In the rows, zero is written as 128.
Known rows, with every step that occurs:
R -> A -> J -> E -> L: [167 168  98 130 162 146 144 133 158 173 124 193 126 126 157 128 130 114
 134 138 154  95 137 172 178  79 110 177 117 114 111 100 151 199 121 131
 166 140 126]
E -> L: [140 130  98 104 154 155 160 105 159 161 115 191 137 144 152 116 139 101
 140 106 190 159  94 129 165  92 142 142 117 162  99  97 122 166 162 119
 163 132 123]
A -> J -> Y -> S: [147 164 143  99 114 120 137 132 109 111 128  72 110 127  90 129  86 144
 131 121 126 101 138 116 165  96 100 115 112 154 124  72 156 147 156 130
 128 155 135]
E -> L -> S -> Y -> P -> J: [195 161  79  94 112 146 158 141 103 118 116  99  83 154 143 124 103 137
 149  91 120 170 140 102  78 128 161  96 140 180 157 127 158 124 173  68
 126  72 169]
A -> R -> J -> E -> L -> S -> Y: [217 156  38 125 155 133 191 156 124 164 151 151 133 133 151 145 106 106
 118 150 121 171 137 129 143  89 162 127 109 117 120 146 146 118 130 121
 185 137 164]
L -> S: [163 143 111 109 148 120 151  97 120 144 129 152 138 122 123 129  96  81
 149 102 170 155 154  78 127  93 128 128  89 149  77  92 113 112 178 146
 171 155 145]
R -> J -> E -> L -> S: [194 161  89 133 150 131 169 129 152 148 170 153 136 148 143 139 137 101
 127 140 170 150 148 131 136  73 165 131 126 133 117 125 140 155 142 141
 201 103 139]
S -> J -> Y: [136 156 123  99 137 134 142 128  97 141 139 137 101 138 115  77 100 165
 136 102 136 118 111 123 161 113 117 151 115 172  80  66 161 108 143 107
 142 151 141]
R -> A -> J -> Y -> S -> L: [144 163 136  96 121 127 147 146 151 131 116 108 118 111  91 146  52 131
 152 138 138  75 171 143 186  99  99 154  88 139 139  56 158 142 137 130
 102 179 134]
P -> J -> E: [131 147 151 148 149 152 116 138 131 129  97 155  92 131 160  67 160 138
 138  84 146 105 137 122 146 100 117  89 124 145 124 113 129 168 138 118
 194  93 138]
S -> Y: [154 140 101 114 151 136 149 125 109 164 106 172 123 103 156 113 107 110
 147  91 124 168 110 103 143  91 127 129  99 153  89  96 142 109 155 101
 138 148 145]
D -> R -> A -> J -> E -> L: [160 173 106 136 187 125 131 128 167 179 117 205 135 126 155 141 110 132
 128 158 157 110 146 143 186  80 100 176 118 112 131 108 152 172 132 137
 161 153 126]
D -> R -> J: [103 160 127 126 180  69  97 102 139 138 109 204 164 127 163 120 101 147
  95 142 197 166 141  63 176  86  81  96 100 119 103 146 148 107 153 165
 183 120  83]
R -> J -> E -> L: [153 147 103 134 158 146 148 131 160 147 144 184 133 145 180 109 168 121
 112 128 178 135 108 157 172  72 149 128 130 136 122 132 140 184 118 131
 201  91 112]
D -> R -> J -> E -> L: [145 157 111 142 183 126 133 127 174 153 137 199 142 148 177 116 149 145
 104 147 186 151 116 127 182  71 141 122 135 126 136 141 139 158 129 141
 202 103 113]
L -> S -> J: [175 177  95 102 167 135 170 103 123 159 149 155 112 136 116 100  92 110
 147 105 143 123 157  94 111 110 124 146  99 162  93  76 139 113 178 135
 160 150 132]
P -> Y -> S: [143 122 160 108 101 154 128 117 119 108 106  98 105 113 103 105 105  93
 148  78 147 151 144 106 137 104 104  74 103 184 152  57 119 167 175 107
 160 138 149]
Y -> P -> J -> E -> L: [167 130 110 130 133 186 143 143 135 117 108 135  82 158 183  81 171 145
 139  86 158 128 106 148 135 104 153 100 154 164 158 127 130 184 134  89
 177  56 149]
E -> L -> S -> J: [190 182  70  90 169 151 197 111 152 172 163 156 116 155 122 116  98 111
 147 117 154 128 139 122 113 110 157 167 113 164 112  81 146 139 179 118
 158 140 134]
E -> J -> Y: [119 134 104 106 124 124 133 117  99 134 133 152 125 153 106 114 104 167
 123 129 140 164  95 140 172 129 142 153 133 156  55  85 163 122 148 105
 147 174 123]
J -> E -> L: [163 123 108 135 155 179 163 123 158 160 127 183 119 133 173  99 168 104
 142 102 167 135  94 159 172  73 159 144 133 151 115  97 114 177 138 116
 187 120 137]
A -> S -> Y -> P -> J -> E: [182 154 124 127 111 161 116 130  97 108  99 113  74 102 171  75 151 144
 156  75  67 112 135 132  80  98 140  86 138 168 134 130 137 129 135  78
 158  57 192]
A -> S -> J -> Y: [148 168 126  85 122 130 134 106 107 130 149 132 106 115 107  87  99 153
 149 110 104 102 122 139 122 109 129 158 111 174  67  65 153 113 150 106
 139 143 158]
R -> A -> J: [133 173 114 111 154  93 103 108 126 161  97 201 145 110 131 138  80 112
 124 124 159  93 174 116 173  93  38 162  85 108  77  96 157 161 143 151
 141 166 111]
A -> R -> J -> E -> L: [160 128  74 138 170 148 158 139 148 148 128 200 138 147 181  98 154 123
  97 143 187 135  99 156 197  73 125 122 118 115 115 148 120 171 110 141
 224 106 122]
J -> Y: [124 123 141 113 119 121 121 122  91 125 123 138 119 130 119 105 109 142
 141 101 164 151  99 107 175 100 117 139 108 159  59  84 136 109 141 114
 153 155 147]
D -> R -> A: [120 134 141 142 178  88 101  96 138 167  68 244 159 103 147 140  67 122
 136 120 208 148 153  81 191 100  54 153  78 118  71  98 146 111 159 135
 153 196 123]
D -> R -> J -> E: [125 155 135 160 183 102 100 124 137 139 119 192 141 121 180  96 138 148
 101 141 170 139 135  98 181  70  98  99 117 114 115 150 134 118 124 162
 213 111 110]
P -> Y -> S -> J -> E -> L: [189 158 117 122 133 205 181 142 157 142 152 111  79 142 126  79 150 125
 147  91 122 117 123 170 130 103 157 121 138 187 186  56 136 206 147  88
 172 114 156]

Rows:
[173 154 141 136 135 187 151 142 125 128 131 100  73 116 125  55 140 126
 147  75 104  98 147 147 130 101 122 103 121 179 166  51 135 173 140 106
 180 124 157]
P -> Y -> S -> J -> E
[196 142  62 128 164 134 179 134 137 145 157 166 143 156 151 128 122  99
 112 149 175 151 136 129 157  78 147 125 108 112 116 146 116 142 136 154
 219 124 146]
A -> R -> J -> E -> L -> S
[169 120  89 110 122 154 133 112  71 131  88 137 101 103 181 100 112 118
 143  78 114 173 104 106 126  96 124 115 123 170 106 110 131  82 142  86
 131 114 162]
S -> Y -> P
[137 131 145  99 119 164 166 140 153 118 118  93 107 114 106 116  86 126
 159 111 151 112 125 133 177  94 151 121  96 170 139  62 123 120 150 115
 124 164 145]
J -> Y -> S -> L
[202 151  98 121 130 167 161 134 123 120 135 105  89 159 151 111 140 121
 149  98 147 143 146 123  96 104 174 106 144 168 147 119 128 150 155 103
 169  69 168]
Y -> P -> J -> E -> L -> S
[187 148  92 125 128 187 156 156 122 134 107 128  73 144 186  89 159 147
 145  86 115 145 102 149 115 107 171 108 156 169 164 127 150 162 132  63
 151  60 167]
S -> Y -> P -> J -> E -> L
[159 164 119 115 150  88 117  93 131 174  83 212 149  62 139 155  59 111
 156 123 109 152 157 102 125  96  94 164  82 137  76  97 160  92 160 106
 122 182 169]
D -> R -> A -> S -> Y
[154 135 109  97 110 155 129 122  60 108 120 104  79 136 146  69 105 177
 136  84 131 129  98 126 137 117 114 140 134 185  92  83 152  85 136  92
 132 114 154]
S -> J -> Y -> P
[209 179  85 125 142 153 186 159 135 161 149 119  94 141 133 137 118 117
 157 114  99 155 148 122  98 108 191 126 128 161 143 110 159 144 160  86
 158 113 172]
P -> J -> E -> L -> S -> Y
[135 137 119  97 124 162 176 137 157 124 126 103 112 139  96 128  78 149
 146 134 132 122 121 155 169 119 167 134 110 166 130  61 147 128 151 107
 116 180 124]
E -> J -> Y -> S -> L
[114 142 135 115 118  83 107 128  92 112 142 140 134 139 129 114 108 158
 103 129 172 148 114 106 181  92 103 117 108 141  70 123 163 116 129 133
 169 118 116]
R -> J -> Y
[201 145  96 136 155 161 181 119 151 157 155 149 129 138 139 132 133  84
 155 118 159 150 134 131 131  78 179 145 123 149 111  95 113 145 155 127
 186 134 161]
J -> E -> L -> S
[190 162 108 128 160 198 202 132 173 156 148 142  90 142 142  85 153 121
 141  99 142  97 109 179 146  94 160 137 137 164 164  73 141 192 145 103
 169 123 136]
Y -> S -> J -> E -> L
[203 155 110 141 120 155 134 153  81 113 112  88  74 127 163  90 132 135
 152  80  91 134 155 110  84 106 152  86 137 162 144 126 145 112 142  89
 160  73 187]
L -> S -> Y -> P -> J -> E
[200 172 109 137 168 160 166 126 125 160 155 146  98 130 135  79 130 113
 150 102 120 101 149 131 121  93 144 144 116 149 103  82 129 128 147 132
 189 137 153]
L -> S -> J -> E
[206 183  78 138 172 108 173 142 143 173 163 151 131 131 151 159  97 126
 124 160 119 184 148 101 129  80 175 130 123 133 138 136 164  99 147 121
 164 130 152]
D -> R -> J -> E -> L -> S -> Y
[132 126 140  94 120 183 151 133 157 116 112 102 106 108 110 106  92  93
 163  88 140 125 157 117 148  97 132  88  88 188 177  54 102 152 166 113
 145 144 147]
P -> Y -> S -> L
[198 154  78  90 108 160 170 123  82 118 159  82  81 158 124 104  93 158
 142 104 137 144 110 130 113 121 162 163 138 191 115  81 156  90 149  85
 127 112 175]
E -> L -> S -> J -> Y -> P
[224 159  78 125 147 156 195 143 132 177 153 137 116 120 142 141 121  90
 161 117 102 167 127 131 121  86 192 152 121 154 120 100 141 123 151  96
 155 146 180]
J -> E -> L -> S -> Y
[117 120  80 116 169  99 121 118 118 127  94 211 157 134 167 104 109 125
  83 137 201 146 120  97 194  94  65  90  80 104  77 161 124 124 130 163
 212 127  97]
A -> R -> J
[142 111  94 100 101 140 121 110  64 106 110 117 101 149 138 105 109 176
 126 105 136 168  85 137 150 126 141 138 151 166  70  99 155  96 134  89
 128 133 144]
E -> J -> Y -> P
[202 177  80 119 163 142 174 128 146 159 167 134 121 142 135 144 124  93
 147 141 130 126 152 132 134  76 160 153 125 134 124 102 130 160 155 150
 179 130 148]
A -> J -> E -> L -> S
[160 163 120 109 155 163 171 109 147 141 114 139  99 129 121  85 106 124
 138  85 151  97 131 125 136 113 107 115 107 164 133  60 151 157 170 122
 143 147 118]
Y -> S -> J
[234 137  69 122 121 172 175 134  88 144 136 104  93 121 167 125 125 107
 156  93 102 173 120 137 106  85 184 140 140 170 130 115 129  93 144  81
 140 105 193]
J -> E -> L -> S -> Y -> P
[178 174 105 130 176 151 154 107 187 183 124 221 120 114 150 112 112 133
 148 136 139  95 141 162 137  95 128 190 121 145 113  89 157 163 144 113
 164 150 152]
D -> R -> A -> S -> J -> E -> L
[181 156  98 102 110 133 132 133  80 111  96  96  84 133 143 112  99 138
 146  81 106 159 154  77  75 128 133  79 126 173 134 122 150  97 168  80
 128  76 166]
L -> S -> Y -> P -> J
[131 172 142 105 151 109 136 141 163 138 108 122 126 107  92 154  27 152
 141 160 145  91 177 116 199 101  92 147  88 131 151  74 161 111 147 139
 101 198 130]
D -> R -> A -> J -> Y -> S -> L
[144 106 126 106  93 145 109 113  54  95 102 108  99 125 146  93 114 151
 137  78 153 158  96 108 154 104 118 124 130 177  79 102 123  86 134  98
 142 111 162]
J -> Y -> P
[154 160 134  99 126 168 150 124 129 128 122 110  87 124  99  74  99 126
 142  80 123 114 152 120 119 122 103  99 107 194 161  45 145 163 172 102
 154 132 142]
P -> Y -> S -> J
[158 155 110  88 106 138 111 111  93 102  80 119  84 112 158  96 111 143
 150  74  82 134 140 102  67 121 120  81 129 178 129 125 147 118 167  74
 124  61 171]
A -> S -> Y -> P -> J
[151 145 119 131 154 175 152 142 165 144 120 162 101 159 163  83 166 131
 141 102 160 123 115 148 143 101 151 112 140 155 141 114 136 197 145 102
 185  85 135]
P -> J -> E -> L
[109 145 155 104 115 115 109 141  95 105 110 117  96 151 111  94 112 171
 138 100 154 137 123  95 151 131 109 100 117 164  92  97 158 134 152  96
 149 112 143]
P -> J -> Y
[133 128 133 105 146 176 170 125 177 133  99 136 123 109 129 112  94  94
 161 103 161 107 140 123 164  92 136 106  89 160 151  73 104 139 158 134
 134 159 125]
Y -> S -> L
[148 166 150 112 112  99 126 133 109 123 116 105 114 117  79 147  62 141
 126 130 144  92 161 129 179 104  66 138 101 133 109  63 178 156 142 128
 114 180 134]
R -> A -> J -> Y -> S
[140 109  83 106 110 112 110 126  46  81 104 128 118 139 162  91 103 174
  89 116 176 161  96 112 182 103  85  96 116 138  80 153 131  74 112 119
 176 100 142]
A -> R -> J -> Y -> P
[100 156 140 122 146  65  95 122 106 121 128 161 145 140 131 122  85 180
  96 157 181 168 124  75 188  96  96 111 114 134  87 130 163  85 141 140
 167 131 112]
D -> R -> J -> Y
[178 157 136 145 158 183 167 129 142 147 124 132  86 117 142  63 143 129
 141  82 126  80 129 156 143  87 125 123 122 159 142  70 139 167 138 120
 173 135 144]
Y -> S -> J -> E
[146 176 107  84 154 141 141  81 147 150 125 179 116 105 138  81 112 119
 149  95 113  89 135 128  96 106 112 148 103 171  80  77 130 140 167 127
 153 129 141]
A -> S -> J
[193 157  94 109 113 181 152 137 133 127 118 125  76 120 176  98 155 137
 156  91  80 127 119 163  82 102 179 109 156 177 158 129 143 164 142  66
 149  56 185]
A -> S -> Y -> P -> J -> E -> L
